Each row was made from one small tree. The marks that hang from a mark follow it in brackets, in alphabetical order. Every link used is in the known rows. Write each row's tree.
Known rows
zavarav{vavofi{pida}}: 54  -12  4  30  30  -19  10  -6  -15  57  15  13  12  -28  6  -41  5  15  0  35  -8  -25  20
doga{fimut pida{mepob vavofi}}: -15  5  9  19  -10  -13  28  19  26  23  1  3  1  -10  33  -26  14  -8  19  -19  3  -3  24
mepob{pida{vavofi}}: 21  12  27  57  -6  -22  13  24  -2  21  21  15  11  -45  5  -18  11  -11  -2  2  -27  -27  28
sepi{nemiz vavofi{pida}}: 32  4  -19  18  25  -26  10  4  -21  28  37  -1  -16  -9  5  -16  31  16  1  36  -17  -26  24
mepob{pida{doga{fimut} vavofi{sepi}}}: -9  10  28  35  -14  -7  57  33  23  28  26  5  9  -7  46  -30  -5  -20  8  28  -27  -35  22
doga{fimut pida{vavofi{sepi{nemiz}}}}: -6  9  -2  5  13  -24  44  21  31  36  10  4  4  7  61  -17  5  -13  13  -5  -6  -15  12
bigo{pida{doga{fimut} mepob vavofi}}: -22  4  26  13  -20  8  52  16  16  31  15  -17  17  -4  9  -35  11  15  19  23  -13  -18  35
mepob{pida{doga vavofi{zavarav}}}: 13  12  32  55  -8  -7  24  21  -3  43  24  15  6  -35  -11  -17  4  1  -3  16  -32  -35  42
zavarav{vavofi{sepi{nemiz}}}: 48  -24  -6  11  8  -13  17  -2  14  70  21  28  -4  -7  12  -28  5  7  -8  39  -22  -50  17
sepi{nemiz vavofi{pida{doga}}}: 22  3  -7  26  5  -12  19  -3  -16  31  43  -9  -19  15  9  -17  31  22  1  53  -16  -47  18
doga{fimut pida{mepob vavofi{sepi}}}: -8  -1  0  0  2  -5  42  21  35  26  9  5  0  -9  42  -34  7  -17  28  6  0  -8  22
sepi{nemiz vavofi{zavarav}}: 24  -6  -23  17  18  -27  11  21  -16  53  29  19  -18  -26  -18  -14  30  19  -10  20  -35  -19  43
bigo{pida{vavofi}}: 16  6  23  33  13  -23  26  19  -9  32  13  -9  32  -45  -7  -32  17  10  13  16  -24  -12  31
zavarav{vavofi{pida{doga{fimut} mepob}}}: 16  -15  7  12  -1  10  33  -9  10  58  17  4  -5  16  23  -43  -2  22  8  41  2  -30  24
vavofi{pida zavarav}: 46  0  -3  20  56  -9  19  9  -16  49  33  15  1  -56  -10  -34  9  20  8  32  -14  5  42
bigo{pida{doga vavofi}}: 3  8  34  42  -6  -9  35  16  -6  31  18  -17  28  -21  -4  -34  19  16  14  33  -21  -34  24
sepi{vavofi}: 17  -10  -10  38  2  -29  12  31  -18  28  25  10  -2  -37  -9  -31  37  6  4  34  -28  -26  26
pida{doga}: 13  -13  21  51  -12  -1  23  19  3  36  33  14  1  -22  -2  -30  24  12  3  40  -15  -39  15
pipu{fimut}: 29  -28  6  45  30  -15  17  8  -3  13  23  11  0  -50  -2  -12  26  0  -12  9  0  -6  18
mepob{pida{doga vavofi{sepi zavarav}}}: 19  9  24  38  2  -3  39  21  6  44  32  16  2  -33  -5  -25  -2  -7  6  42  -35  -39  41
pida{doga vavofi{sepi{nemiz} zavarav}}: 20  -2  3  24  7  -3  52  -2  4  64  37  13  -2  -3  -7  -10  1  7  10  36  -30  -44  31
vavofi{pida}: 41  -1  5  30  36  -12  16  8  -10  29  34  9  4  -41  5  -31  14  13  9  37  -8  -11  20
sepi{nemiz vavofi{pida{doga{fimut}}}}: 0  6  -13  15  8  -17  40  12  -7  33  34  -11  -14  26  37  -21  21  19  3  39  -15  -27  17

Write each row's tree
26  -9  -3  12  -5  0  38  -13  19  39  39  14  -14  -6  -6  -7  8  -3  17  25  -17  -44  27
pida{mepob vavofi{sepi{nemiz}}}
35  0  -22  15  47  -27  16  17  -32  40  31  6  -5  -48  -17  -36  24  21  10  40  -26  -2  45
sepi{vavofi{pida zavarav}}
16  -1  12  -3  8  7  35  8  10  28  24  -5  12  -35  -12  -38  14  4  27  44  -18  -22  40
bigo{pida{mepob vavofi{sepi}}}
33  12  4  17  18  -12  29  13  10  51  32  23  -8  -32  3  -6  -2  -7  -3  15  -37  -28  44
mepob{pida{vavofi{sepi{nemiz} zavarav}}}
20  3  15  12  23  -16  41  20  2  32  20  -8  31  -43  1  -40  11  2  21  43  -25  -20  31
bigo{pida{vavofi{sepi}}}
17  -6  11  32  11  -4  54  11  0  55  35  12  12  -28  -16  -30  0  1  22  46  -32  -38  34
pida{doga vavofi{sepi zavarav}}
15  -4  11  34  -10  -3  50  -3  13  44  42  6  -1  12  7  -10  7  0  12  40  -24  -62  11
pida{doga vavofi{sepi{nemiz}}}
3  -2  24  6  -12  20  44  3  15  30  29  -13  10  -11  -11  -40  14  10  28  62  -19  -42  34
bigo{pida{doga mepob vavofi{sepi}}}
13  1  0  2  -3  1  19  -6  33  29  23  7  -19  5  16  -11  17  -8  16  11  -1  -34  21
doga{pida{mepob vavofi{sepi{nemiz}}}}
50  -6  -10  -1  68  -2  34  12  -6  48  40  18  -2  -53  -3  -40  1  12  17  57  -17  -2  39
vavofi{pida sepi zavarav}
-10  -5  10  27  -9  2  59  10  9  55  21  9  1  -9  -3  -26  -1  11  15  11  -20  -16  42
pida{doga{fimut} mepob vavofi{zavarav}}
-13  -1  25  15  1  1  39  37  14  35  15  -8  19  -16  28  -46  17  22  3  37  -15  -7  25
bigo{pida{doga{fimut}}}
47  -11  -13  -16  53  18  30  -3  4  44  42  21  -18  -46  -16  -39  5  15  24  63  -11  -6  50
vavofi{pida{mepob} sepi zavarav}
-7  -5  -11  10  -1  2  38  14  -6  24  33  -10  -17  11  17  -38  24  16  18  52  -9  -23  30
sepi{vavofi{pida{doga{fimut} mepob}}}
-7  -7  2  2  -4  0  11  31  31  26  4  14  -14  -17  36  -35  25  0  9  -4  10  8  25
doga{fimut pida{mepob}}
40  -14  -11  0  37  -3  27  13  11  63  37  32  -14  -33  -6  -18  8  13  0  37  -27  -18  38
vavofi{sepi{nemiz} zavarav}
16  -1  -3  -2  19  1  23  8  20  41  15  16  -8  -33  -7  -30  10  -6  27  16  -7  -12  46
doga{pida{mepob vavofi{sepi zavarav}}}
20  -1  3  -14  30  5  36  8  7  47  23  3  10  -50  -29  -41  5  14  27  42  -25  -8  60
bigo{pida{mepob vavofi{sepi zavarav}}}
-4  8  -5  4  37  -25  50  36  19  44  3  11  13  -29  38  -35  -4  -10  20  -1  -12  10  34
doga{fimut pida{vavofi{sepi zavarav}}}
17  8  8  36  23  -29  14  21  -1  44  3  12  12  -43  0  -25  14  1  10  -13  -12  -2  34
doga{pida{vavofi{zavarav}}}
7  -11  4  -8  16  24  56  6  25  30  44  4  -15  4  31  -43  2  9  30  68  -2  -20  24
vavofi{pida{doga{fimut} mepob} sepi}
